Each row was made from one path, in order. Every step used is in the known rows, and no mark comes twice. Write each row's path.
Known rows:
banap noto befe: [-2.587  1.878 -1.422 -0.522  0.446  0.755  0.883 -0.127 -1.922 -0.976
  0.217 -1.081 -1.761  1.391 -0.281 -0.719  1.278 -2.511  0.412  0.449
  0.257 -1.274  0.989 -0.511  0.777 -2.557  1.040  1.524]
sozu tedi befe noto: [-0.490 -0.282 -2.368 -0.368 -2.180 -1.622 -2.175 -1.446 -2.112  0.325
 -0.510  1.287  0.222  1.789  2.666  0.362 -0.597 -0.917  2.169 -0.653
 -1.747  0.221 -0.951 -1.587 -1.129 -1.724 -0.475 -0.719]
tedi befe: [-0.296  0.493 -1.853  0.069 -0.594 -0.567 -0.804 -0.171 -0.769  0.470
 -0.316  0.963 -0.050  0.808  1.592 -0.981 -0.261 -0.092  1.302 -0.625
 -0.953 -0.447  0.149 -1.080 -0.646  0.102  0.437  0.396]
sozu falit: [-0.149  0.706  0.609  0.571  0.034 -0.645 -1.123  0.819  1.693 -0.239
 -1.801  0.569 -0.247 -1.002  0.203  0.274  0.332 -1.330 -0.300  0.451
 -0.634 -0.536 -0.955 -1.175  0.830  0.083 -0.309 -0.489]
banap noto: [-1.472  0.315 -0.181 -0.558  0.101  0.178  0.498  0.066 -1.023 -0.628
  0.041 -1.237 -0.620  0.551 -0.413 -0.603  0.971 -0.728  0.380 -0.442
  0.414 -0.920 -0.045  0.033 -0.018 -1.121 -0.467  0.021]
falit befe: [-0.323 -1.514 -0.343 -0.155 -0.802 -0.880 -1.092 -0.653 -0.789 -0.266
  0.432  0.821 -0.113 -0.177  1.867 -0.442 -0.743  0.136  0.492 -0.282
 -0.209  0.873 -0.251 -0.800  0.316 -0.412 -0.134  0.254]
befe tedi: [ 0.902  0.182  0.067  0.648 -0.479  0.535  0.115 -1.277 -0.573  1.580
  1.004  0.750 -1.166  0.408  0.587  1.081 -0.084 -1.065  0.280  0.599
 -0.518 -0.871  0.374 -0.870 -0.397 -0.355  0.782 -0.390]
niso fodok falit buzi pumene: [ 0.789  0.241  1.029 -1.085 -0.805  3.161 -1.510  1.725  1.330  2.007
 -1.698  0.955  0.741  1.075  2.010  0.286 -0.538 -0.124  0.899 -0.013
  1.033 -2.076 -1.104 -2.580  2.297  0.743  2.355 -3.728]
sozu falit buzi pumene: [-0.339  0.824  0.312  0.258 -0.931  0.911 -2.294  1.461  3.485  1.072
 -1.937  2.050 -0.168 -0.471 -0.198 -0.193 -0.380 -1.567  1.299  0.224
 -0.149 -1.818 -1.560 -3.183  2.046 -0.039  0.723 -3.460]
banap noto befe tedi sozu falit: [-1.959  3.251 -1.676  1.218 -0.026 -0.060  0.340  0.239  0.306  2.464
 -1.428  1.406 -2.576  0.684  0.608 -0.439  2.564 -5.843  0.875  0.261
 -0.242 -2.987  0.336 -2.881  1.752 -3.860  0.713  1.657]
befe tedi sozu falit buzi pumene fodok: [ 0.793  2.455  0.083  2.192 -1.211  1.916 -0.933  1.589  4.260  2.817
 -2.198  3.631 -0.583  0.114  1.515 -0.721  0.349 -2.811  1.475  0.212
  0.537 -3.382 -2.305 -5.176  3.502 -1.116  0.306 -3.267]
banap noto befe tedi sozu falit buzi: [-1.188  3.652 -1.307  0.774 -0.085  0.654 -0.210  0.358  1.301  2.519
 -1.775  1.953 -3.028  0.451 -0.299 -0.719  2.016 -5.814  2.583 -0.408
 -0.391 -3.491 -0.631 -4.096  2.056 -3.836  1.448  0.237]
sozu falit fodok: [ 0.165  1.341  1.125 -0.082  0.249  0.097 -1.171  0.800  2.242 -1.221
 -2.266  0.248 -0.620 -0.933  0.084 -0.593  0.011 -1.156 -0.674  2.258
 -1.300 -1.122 -1.660 -2.758  1.969 -0.554 -0.911 -0.670]
niso fodok falit befe noto: [ 1.075 -0.795  0.668 -1.941 -1.514  1.071 -1.325  0.119 -2.069  0.249
 -1.747 -0.304  0.443  1.412  4.897  0.758 -0.461  0.278  0.142  0.169
 -1.109  0.164 -1.262 -1.120 -0.032 -0.625 -0.085 -0.854]
niso fodok falit befe tedi sozu: [ 1.381 -0.898  0.152  0.351 -1.065  0.571 -0.756 -0.185 -0.570  3.848
 -0.924  2.513  0.023  0.590  5.056  0.097  0.397 -1.996  0.525 -0.695
  0.507 -1.050 -0.590 -2.535  1.693 -1.136  1.345  0.123]
buzi pumene fodok falit sozu tedi befe: [-0.264 -0.981 -0.407  1.986 -1.967 -0.565 -2.595  1.307  1.230  0.840
 -0.745  2.095  2.821  2.850  4.789 -1.055 -1.319 -1.591  1.002  0.065
  0.756 -2.581 -2.182 -4.152  3.667 -1.525  1.215 -5.477]
buzi pumene fodok falit befe tedi: [ 0.791 -0.544  0.915  1.505 -2.356  2.258 -1.713 -0.170 -0.083  0.712
  0.624  2.219 -0.064  1.833  5.415  0.656 -1.175 -0.740 -0.295  1.036
  0.782 -2.188 -1.198 -3.377  2.689 -0.551  0.900 -3.884]
banap noto befe tedi sozu falit fodok pumene buzi: [-0.240  5.067  0.380  1.367 -0.692  3.642 -1.200 -0.278  2.170  1.161
 -1.503  0.320 -1.403  1.466  1.378  0.205  2.189 -4.136  0.115  0.968
  0.181 -4.647 -1.413 -5.789  3.321 -3.865  1.991 -0.315]
befe tedi sozu: [ 0.782  0.570 -0.832  1.099 -0.555 -0.024  0.637 -0.440  0.636  3.444
  0.100  2.092 -0.529  0.243  0.776  0.202  1.131 -2.057  0.812 -0.669
  0.193 -0.989  0.203 -1.221  0.196 -1.335  0.243  0.720]
sozu falit buzi pumene fodok: [ 0.046  1.922  0.924  1.022 -0.667  1.918 -1.556  1.942  3.637 -0.575
 -2.400  1.595 -0.065 -0.052  0.776 -0.804 -0.600 -0.898  0.647  1.103
  0.348 -2.316 -2.605 -3.959  3.336  0.300  0.275 -3.926]
tedi sozu falit fodok pumene: [ 0.217  2.191  1.078  0.700  0.040  0.454 -1.512  1.153  3.758  1.224
 -3.199  1.086  1.311 -0.301  0.797 -1.018  0.580 -1.118 -1.222  1.351
 -0.324 -2.290 -2.091 -3.800  2.359 -1.261 -0.475 -0.753]
tedi sozu falit fodok pumene buzi: [ 1.308  2.833  1.933  1.124 -0.659  2.348 -2.093  1.205  4.701  0.352
 -2.592  0.699  1.455 -0.254  0.885 -0.208  1.130 -0.655 -0.656 -0.046
  0.369 -2.714 -2.752 -4.410  2.816 -0.788  0.180 -1.500]
banap noto befe tedi sozu falit fodok: [-1.552  3.814 -1.202  0.641  0.148  0.830  0.240  0.189  0.986  1.418
 -1.992  1.387 -2.815  0.651  0.363 -1.318  2.369 -5.666  0.509  2.036
 -0.962 -3.163 -0.298 -4.447  2.726 -4.723  0.241  1.362]
banap noto befe tedi sozu: [-1.835  2.454 -2.308  0.701 -0.020  0.624  1.483 -0.621 -1.372  2.548
  0.260  0.987 -2.294  1.536  0.487 -0.665  2.189 -4.447  1.219 -0.336
  0.357 -2.124  1.210 -1.635  0.908 -4.027  0.965  2.051]
buzi pumene fodok falit sozu tedi befe noto banap: [-0.119  0.075 -0.575  0.823 -1.937 -0.521 -1.762  1.346  0.039  0.853
 -0.907  0.661  2.054  5.190  5.321  0.555 -0.581 -2.025  1.174  1.293
  0.488 -2.637 -2.722 -3.760  1.490 -1.835 -0.163 -5.257]

Write each row's path:
[ 1.750  0.327  2.429  1.071  0.208  0.345  0.143  1.887  1.586 -0.749
 -1.234 -0.812  1.899  1.214  2.147 -0.713 -0.510 -0.410 -0.775  0.610
  0.431 -2.041 -1.920 -1.545  2.518 -0.672  0.122 -3.496] : pumene fodok falit sozu
[ 0.141  0.815  1.122  1.075 -1.127  2.541 -0.790  1.824  1.198 -0.565
 -0.824  0.517  1.183  1.522  2.818 -0.014 -0.301  0.317 -1.038  0.755
  1.612 -2.158 -1.103 -1.751  2.728  0.281  0.271 -3.647] : buzi pumene fodok falit
[-0.319 -0.656 -1.671 -0.306 -0.964 -3.283 -0.933 -0.541 -1.202  1.445
 -0.045  0.105  0.890  3.559  2.628  0.486 -0.143 -2.317  2.174  0.556
 -1.187 -0.320 -1.624 -2.046 -1.265 -1.943 -0.351 -1.575] : falit sozu tedi befe noto banap
[ 0.660  0.366  1.164 -0.253 -1.339  2.099 -2.201  1.447  2.000  1.152
 -0.866  1.405  0.596  1.377  0.838  0.394 -0.709 -0.409  1.101 -0.613
  0.931 -2.357 -0.975 -2.072  1.477 -0.026  1.479 -4.526] : fodok falit buzi pumene
[ 0.981  1.856  0.348  1.047 -0.276  0.033 -0.614  0.349  2.923  2.211
 -2.072  2.241 -1.119 -0.620  0.672 -0.341  1.125 -3.034  0.099  1.478
 -1.232 -2.090 -1.353 -3.916  1.957 -2.057 -0.708 -0.085] : befe tedi sozu falit fodok
[-0.461  2.172 -2.063  1.258 -0.113  0.501  0.872 -0.780 -0.281  3.201
  0.443  2.418 -1.670  0.882  0.839  0.019  1.245 -3.694  0.820  0.152
 -0.158 -1.369  1.287 -1.941  0.981 -2.916  1.508  1.990] : noto befe tedi sozu
[-0.562  0.897 -0.145  1.065 -0.649  1.904 -0.012  0.930  0.910 -0.628
 -0.235  0.458  0.489  0.984  1.498 -0.661 -0.399  0.542 -0.595  1.063
  0.987 -1.070 -0.641 -1.655  2.151  0.161 -0.154 -2.101] : buzi pumene fodok
[-0.249  1.912 -1.858 -1.215 -0.621 -0.641  0.047 -0.168 -1.821  0.366
 -0.377 -0.482 -0.847  3.278  2.065  0.474  0.262 -0.332  1.649  0.639
 -1.486 -0.335 -0.435 -0.784 -2.777 -0.307 -0.908  0.562] : tedi befe noto banap
[-0.213  3.557 -0.943  1.325  0.062  0.602 -0.255 -0.004  1.929  1.954
 -1.862  2.435 -2.122  0.008  0.713 -0.571  1.350 -4.788 -0.011  2.441
 -1.330 -2.519 -0.426 -4.561  2.717 -3.543  0.698  1.238] : noto befe tedi sozu falit fodok
[ 0.069  4.043 -0.404  1.570 -0.137  1.717 -1.150 -0.601  2.274  2.586
 -1.980  2.000 -0.853  0.833  1.635  0.074  0.510 -3.745 -1.009  2.746
 -0.955 -3.489 -0.778 -5.334  2.741 -3.070  1.733  0.137] : noto befe tedi sozu falit fodok pumene
[-0.130  0.160 -0.736  0.102 -1.553 -1.836 -1.753  0.699  1.228  1.112
 -2.844  2.049 -0.019 -0.254  2.472 -0.410  0.979 -2.140  0.960 -0.749
 -1.940  0.293 -1.790 -2.086  0.215 -2.331 -2.495  0.343] : tedi sozu falit befe noto
[ 0.594  1.255  1.159 -0.306  0.096  1.906 -0.786 -0.562  0.914 -0.322
 -0.585 -0.805  1.138  0.816  0.590 -0.200 -0.843  1.223 -1.532  2.056
 -0.296 -1.380 -1.279 -2.283  0.951 -0.333  0.535 -1.183] : falit fodok pumene
[ 1.417 -1.195  1.005  0.659 -1.568  0.159 -1.871 -1.171 -1.093  1.226
  0.609  1.483 -0.596  0.839  3.741  1.371 -0.910 -1.294  0.322 -0.134
 -0.259 -1.069 -0.438 -1.789  0.491 -0.727  1.262 -1.740] : fodok falit befe tedi
[-0.292  3.971 -1.283  2.356 -0.997  2.373 -0.555  1.246  3.362  2.685
 -1.947  3.768 -1.679  0.843  1.680 -0.841  0.632 -4.548  1.575  1.254
  0.216 -3.789 -1.305 -5.855  4.280 -2.675  1.633 -1.790] : noto befe tedi sozu falit buzi pumene fodok
[ 0.208  1.275 -2.208 -0.887 -1.395 -0.332 -0.865 -0.479 -1.576  0.304
 -0.933  0.215 -0.126  1.908  2.020 -0.301 -0.342  0.064  1.651 -0.432
 -2.614 -0.082 -0.251 -1.108 -2.261 -0.986 -0.719  0.054] : tedi befe noto
[-0.117 -2.431  0.290  0.803 -0.461 -2.557 -0.900 -0.448  0.597  1.083
  0.296  0.641  1.635  0.201  0.508  0.089 -0.459 -1.861  0.654 -0.085
  0.121 -0.148 -1.047 -1.101  1.743 -1.899  0.553 -2.305] : falit sozu tedi
[ 0.108 -1.626  1.466  1.863 -1.465 -0.084 -1.777  1.437  1.840  0.319
 -0.520  1.235  2.831  1.951  3.318 -0.051 -0.802 -1.596 -0.567  0.757
  1.848 -2.280 -2.224 -2.995  4.350 -1.483  0.766 -5.736] : buzi pumene fodok falit sozu tedi
[ 0.208  1.124  0.302  0.441 -0.909  2.783 -0.419  1.040  1.950 -0.356
 -0.600  1.011  0.153  0.862  0.499 -1.036 -0.945  0.562  1.068  0.588
  0.866 -1.716 -1.739 -2.709  2.478  0.355  0.539 -3.430] : falit buzi pumene fodok
[ 1.191 -0.872  0.175  1.058 -1.595 -0.468 -1.323 -0.430  0.085  3.108
 -0.172  2.779 -0.065  0.598  3.795  0.356  0.226 -2.411  0.709 -1.302
  0.384 -1.239 -0.455 -2.032  0.964 -1.715  0.483 -0.821] : fodok falit befe tedi sozu
[-1.548  2.107 -1.452  0.131 -0.005  1.368  0.802 -1.536 -2.440  0.795
  1.193 -0.327 -2.795  1.707  0.501  0.406  1.076 -3.519  0.648  1.065
 -0.178 -2.173  1.409 -1.452  0.274 -3.038  1.641  1.088] : banap noto befe tedi
[-0.384 -1.940 -1.611  1.108 -0.853 -3.047 -1.767 -0.350 -0.047  1.483
  0.005  1.444  1.747  1.144  2.078 -1.016 -1.034 -2.024  1.926 -0.529
 -0.638 -0.413 -1.076 -2.384  1.057 -1.881  0.864 -1.930] : falit sozu tedi befe
[ 0.466 -0.272 -0.788  1.000 -2.865 -0.342 -2.697  1.016  0.322  0.699
 -1.610  1.341  2.633  3.770  5.247 -0.445 -1.026 -1.568  1.093  0.259
 -0.624 -2.505 -2.431 -4.001  2.145 -2.553 -0.121 -5.786] : buzi pumene fodok falit sozu tedi befe noto
[ 0.009  1.649  0.375  0.559  0.079 -0.545 -0.673  1.528  3.472  0.642
 -3.122  1.609 -0.032 -1.136  0.037 -1.587  1.241 -2.131 -0.216  0.891
 -0.726 -1.186 -1.717 -3.032  2.377 -1.699 -1.447  0.193] : tedi sozu falit fodok
[ 0.766 -0.012  1.909  1.296 -0.740  1.404 -0.485  2.418  2.414  0.238
 -0.996  0.077  2.379  1.975  2.642 -0.758 -0.590 -0.697 -1.082  0.943
  1.117 -2.727 -1.605 -2.417  3.263 -0.697  0.378 -5.157] : buzi pumene fodok falit sozu
[ 0.493 -0.271  0.157  2.155 -2.343  1.728 -1.317  0.616  1.135  2.556
 -0.307  3.434  0.454  1.648  5.382 -0.341 -0.082 -1.817  0.188 -0.115
  1.427 -2.293 -1.038 -3.769  3.200 -1.599  0.306 -2.894] : buzi pumene fodok falit befe tedi sozu
[ 0.607 -2.378  1.627  0.885 -0.644 -2.166 -1.880  0.336  0.861  0.867
 -0.290  0.538  2.282  0.937  1.601  0.726 -0.301 -2.234  0.108 -0.423
  0.751 -1.286 -1.576 -1.333  2.090 -1.700  0.952 -3.789] : fodok falit sozu tedi
[ 1.458  0.142  0.856  1.900 -1.498  0.704 -0.489  0.077  0.296  1.506
 -0.548  2.333 -0.037  1.023  4.889 -0.240  0.056 -1.587  0.286 -0.719
  0.820 -1.725 -1.375 -2.793  2.296 -1.424  0.106 -1.235] : pumene fodok falit befe tedi sozu
